Each row was made from one small tree. The marks that hang from a mark follow it in brackets, in the order of their numbers. Every link used is in the known rows. Write each row's tree.
Known rows
z_215[z_689[z_135[z_401] z_998]]: [-1.81  2.49  0.17  0.34 -0.65  2.64 -0.31  0.27 -1.21 -1.10 -0.45  3.46
  2.71 -0.59  4.75 -2.08  2.12  0.30 -1.99]
z_332[z_763]: [-2.92 -0.26 -2.19 -0.27  1.81  0.64 -2.19 -1.03 -0.08 -1.09  0.49  1.17
  3.97 -0.71  2.47 -3.18  1.67  0.85 -0.27]
z_332[z_135 z_763]: [-3.63 -0.67 -3.84 -0.87  0.91  0.66 -2.76 -1.15  1.06  0.07  0.72  0.05
  3.79 -0.15  2.69 -3.26  2.77  0.73 -0.23]
z_135[z_401 z_689[z_998]]: [-1.61  1.77  0.08  0.79  0.34  1.53 -1.39  0.09 -0.37 -1.28 -0.35  3.43
  2.66 -1.34  4.44 -3.00  2.49  0.42 -0.43]
z_215[z_689[z_135]]: [-2.52  1.52 -1.46  0.38 -0.32  1.66 -1.53 -0.44 -0.42 -0.85 -0.05  2.34
  3.15 -0.83  2.46 -1.45  1.73  1.78 -1.82]
z_215[z_689[z_998]]: [-2.36  1.40 -1.47 -0.33 -0.78  1.87 -0.67  0.62  0.73 -0.69 -0.14  1.94
  3.02  0.14  3.24 -1.55  1.42 -0.92 -1.99]
z_689[z_215 z_998]: [-0.23  1.10 -1.83  1.04  0.22  1.92 -1.15  0.55  0.02 -1.74 -0.40  1.09
  3.24 -1.10  4.33 -2.29  2.06  0.38 -1.69]
z_998[z_332[z_135 z_763] z_689]: [-2.36  0.71 -5.23 -2.25  1.51  1.40 -2.36 -1.96 -0.34  2.09  0.50  0.53
  3.72  1.00  2.36 -3.69  2.46  0.98  1.41]
z_998[z_332[z_135 z_763]]: [-2.60  0.22 -4.55 -1.50  1.13  1.24 -2.40 -2.08 -1.23  0.32  0.63  0.35
  3.68 -0.24  2.50 -3.11  2.29 -0.07  0.32]
z_401[z_135[z_689[z_998]]]: [-1.51  1.34 -2.02  0.50 -0.05  1.69 -2.21 -0.58  2.12 -2.27 -0.52  1.89
  3.22 -1.26  4.93 -2.26  2.31 -0.25 -0.56]
z_689[z_135 z_215 z_998[z_332]]: [ 0.89  2.38 -2.40  0.49  0.61  3.30 -1.05 -0.79 -2.73 -2.26 -0.81  2.21
  3.18 -1.87  4.74 -2.02  1.83  1.29 -1.80]
z_135[z_401 z_689[z_215]]: [-0.26  1.60  0.09  3.10  0.48  1.42 -2.22 -0.41 -0.98 -0.88 -0.24  3.25
  2.45 -1.52  3.46 -2.84  3.17  2.24 -0.28]
z_215[z_689[z_135 z_998[z_332]]]: [-1.11  2.63 -2.29 -0.83 -0.54  3.33 -0.61 -0.65 -2.10 -1.06 -0.40  2.95
  3.00 -0.73  3.86 -1.35  1.22  0.17 -2.20]
z_215[z_689]: [-2.90  1.06 -1.65  0.24 -0.45  1.21 -1.45 -0.02  0.22 -0.19  0.01  1.67
  3.06 -0.07  1.62 -1.43  1.57  0.22 -1.43]
z_763[z_297]: [-2.99  0.85 -2.27 -0.10  0.35  0.94 -1.48 -1.73  1.01 -1.51 -0.34  1.35
  3.51 -1.16  1.80 -2.83  1.36  0.17 -0.05]
z_401[z_135[z_689[z_215 z_998[z_332]]]]: [ 1.43  2.34 -2.67  1.52  0.29  2.94 -2.21 -1.27 -0.32 -2.13 -0.86  2.07
  3.09 -1.25  5.32 -1.79  2.49 -0.15 -0.74]
z_689[z_998]: [-2.21  1.06 -1.86 -0.81  0.14  1.24 -0.98  0.14  0.31 -1.74 -0.12  1.14
  3.27 -1.14  3.64 -2.69  1.38 -0.28 -1.02]
z_135[z_401]: [-2.41  1.44 -0.34  0.28  0.68  0.52 -1.22 -0.65 -1.51 -0.96 -0.27  1.95
  3.05 -1.43  3.08 -3.33  1.95  0.44  0.14]
z_998[z_332[z_135[z_401 z_689] z_763]]: [-2.18  0.90 -2.50  0.13  1.12  1.44 -2.77 -2.23 -1.85  0.74  0.62  2.62
  3.15 -0.33  3.16 -3.45  3.33  0.70  0.96]
z_689[z_135 z_215 z_998]: [-0.10  1.69 -1.79  1.07  0.20  2.60 -1.24  0.24 -0.59 -2.46 -0.57  1.89
  3.37 -1.76  5.01 -2.04  2.34  1.89 -2.13]
z_401[z_135[z_689]]: [-1.93  1.06 -2.04  1.10  0.21  0.73 -3.10 -1.23  1.61 -1.72 -0.43  1.64
  3.19 -1.40  3.33 -2.19  2.36  0.80  0.07]
z_689[z_215 z_998[z_332]]: [ 0.76  1.94 -2.54  0.25  0.56  2.71 -0.93 -0.47 -2.13 -1.66 -0.59  1.50
  3.18 -1.10  4.05 -2.23  1.52 -0.17 -1.21]
z_998[z_332 z_689[z_215]]: [ 0.54  2.27 -3.25  0.11  1.31  2.08 -1.40 -1.08 -1.77  0.73 -0.40  1.42
  3.17 -0.15  2.54 -2.89  1.79  1.99  0.48]

Which tree is each row?
[-1.87  2.58 -2.31 -1.05 -1.13  2.60 -0.38 -0.53 -1.91  0.67 -0.21  1.85
  2.41  0.50  4.26 -2.21  2.41 -1.94 -0.98]
z_215[z_689[z_998[z_332[z_135[z_401]]]]]
[ 0.31  1.55 -1.96  2.19  0.08  2.23 -2.46 -0.12  1.94 -2.38 -0.66  1.72
  3.20 -1.12  5.38 -1.87  2.93  0.43 -1.13]
z_401[z_135[z_689[z_215 z_998]]]
[-1.01  2.54 -3.17 -1.48  1.24  2.03 -1.42 -1.62 -2.11  0.21 -0.45  2.05
  3.38 -1.06  2.69 -3.11  1.49  2.63  0.62]
z_998[z_332 z_689[z_135]]
[-1.35  2.22 -2.33 -0.94 -0.38  2.62 -0.45 -0.35 -1.55 -0.49 -0.20  2.24
  3.07  0.06  3.02 -1.43  1.02 -1.43 -1.67]
z_215[z_689[z_998[z_332]]]
[-3.28  0.18 -1.83  0.74  0.91  0.78 -3.08 -1.28  0.35  0.36  0.85  2.18
  3.25 -0.29  3.34 -3.65  3.82  1.30  0.52]
z_332[z_135[z_401 z_689] z_763]
[-0.06  1.91 -2.32  2.02 -0.02  1.97 -2.56 -1.51 -2.41  0.45 -0.29  2.32
  2.23 -0.99  3.61 -2.68  3.73  1.45  0.27]
z_998[z_332[z_135[z_401 z_689[z_215]]]]
[-0.18  1.11 -1.49  2.12  0.22  2.28 -2.18  0.37  0.69 -1.56 -0.19  2.55
  2.92 -1.16  4.01 -1.88  2.60  1.35 -1.45]
z_135[z_689[z_215 z_998]]
[-2.64  0.86 -4.11 -1.73 -0.10  2.78 -1.43 -0.81 -0.25  0.73  0.64  1.28
  3.41  1.27  3.43 -1.99  2.26 -1.67 -1.31]
z_215[z_689[z_998[z_332[z_135 z_763]]]]
[-3.94  0.20 -2.71 -0.38  0.89  1.02 -2.08 -2.37  1.00 -0.10  0.40  1.30
  3.61  0.03  3.04 -4.00  2.99 -0.49  0.81]
z_332[z_135[z_401] z_763[z_297]]
[-1.62  2.22 -0.28 -0.26  0.42  1.85 -0.54 -0.08 -1.64 -2.05 -0.38  2.72
  3.07 -1.83  5.23 -3.24  2.11  0.99 -1.08]
z_689[z_135[z_401] z_998]
[-0.80  1.13 -2.95 -0.30  1.38  2.37 -2.40 -1.95  0.18 -1.74  0.01  2.43
  3.78 -0.59  4.86 -2.67  2.08 -0.76  0.07]
z_401[z_135[z_689[z_998[z_332[z_763]]]]]
[-0.02  2.50 -0.81  1.28  1.15  1.94 -1.25 -0.47 -1.47  0.08 -0.61  2.73
  3.06 -0.96  4.29 -3.61  2.96  3.66  0.08]
z_998[z_689[z_135[z_401] z_215]]
[-4.13 -0.48 -4.25 -0.84  0.71  1.03 -2.44 -2.29  2.28 -0.30  0.37  0.32
  3.94  0.22  2.18 -3.31  2.53 -0.15  0.31]
z_332[z_135 z_763[z_297]]
[ 0.90  1.94 -2.27  1.38  0.37  2.93 -1.75 -0.43 -1.53 -1.40 -0.45  2.93
  2.90 -1.21  3.88 -1.86  2.25  0.86 -1.10]
z_135[z_689[z_215 z_998[z_332]]]
[-0.28  2.06 -0.24  2.16  0.86  1.86 -1.40 -0.59 -2.38 -1.82 -0.52  2.49
  2.91 -1.93  4.45 -2.78  2.86  2.58 -0.95]
z_689[z_135[z_401] z_215]
[ 0.11  1.90  0.06  2.59  0.21  2.24 -1.65  0.34 -0.56 -1.44 -0.39  3.41
  2.57 -1.10  5.08 -2.68  3.18  0.98 -0.90]
z_135[z_401 z_689[z_215 z_998]]
[-0.05  2.42 -3.24  0.04  0.45  1.96 -1.47 -1.23 -2.01  1.85 -0.41  1.05
  2.67  0.37  3.63 -3.70  3.23  1.25  1.29]
z_998[z_332[z_135[z_401]] z_689[z_215]]
[-0.64  2.64 -0.64  0.21  0.54  2.28 -1.07 -0.96 -2.62 -1.05 -0.39  3.89
  2.56 -1.30  4.30 -3.06  2.04  0.02  0.02]
z_135[z_401 z_689[z_998[z_332]]]
[-2.19  1.91 -1.48 -0.23 -0.70  2.61 -0.83  0.35  0.02 -1.26 -0.35  2.54
  3.12 -0.64  3.83 -1.34  1.67  0.55 -2.60]
z_215[z_689[z_135 z_998]]
[-1.57  0.82 -2.89 -0.24  1.52  2.83 -1.71 -2.45  0.26 -1.29  0.24  3.69
  3.79 -0.17  2.98 -3.03  1.72 -0.62  0.08]
z_135[z_689[z_998[z_332[z_763[z_297]]]]]
[-1.89  1.48 -4.11 -1.87 -0.42  1.97 -1.34 -0.69 -0.98 -0.38 -0.26  0.31
  3.18 -0.82  3.78 -2.49  1.91 -1.10 -0.51]
z_689[z_998[z_332[z_135]]]
[-1.82  2.47 -0.97 -0.46  1.12  1.31 -1.10 -0.59 -1.05  0.20 -0.38  2.75
  2.99 -0.86  3.62 -3.90  2.41  2.98  0.73]
z_998[z_689[z_135[z_401]]]
[ 0.77  2.55 -3.19  0.29  1.33  2.70 -1.53 -1.42 -2.36  0.12 -0.64  2.06
  3.24 -1.02  3.29 -2.75  2.04  3.41  0.01]
z_998[z_332 z_689[z_135 z_215]]
[ 0.15  2.28 -0.24  1.62  0.43  2.58 -0.69  0.20 -1.85 -2.31 -0.67  2.64
  2.96 -1.77  6.02 -2.85  2.76  1.54 -1.63]
z_689[z_135[z_401] z_215 z_998]
[-2.15 -0.42 -3.77  2.16  0.61  2.05 -3.64 -2.08  2.70 -0.12  0.47  1.86
  3.46  0.14  2.56 -2.72  3.83  1.60 -0.10]
z_332[z_135[z_689[z_215]] z_763[z_297]]
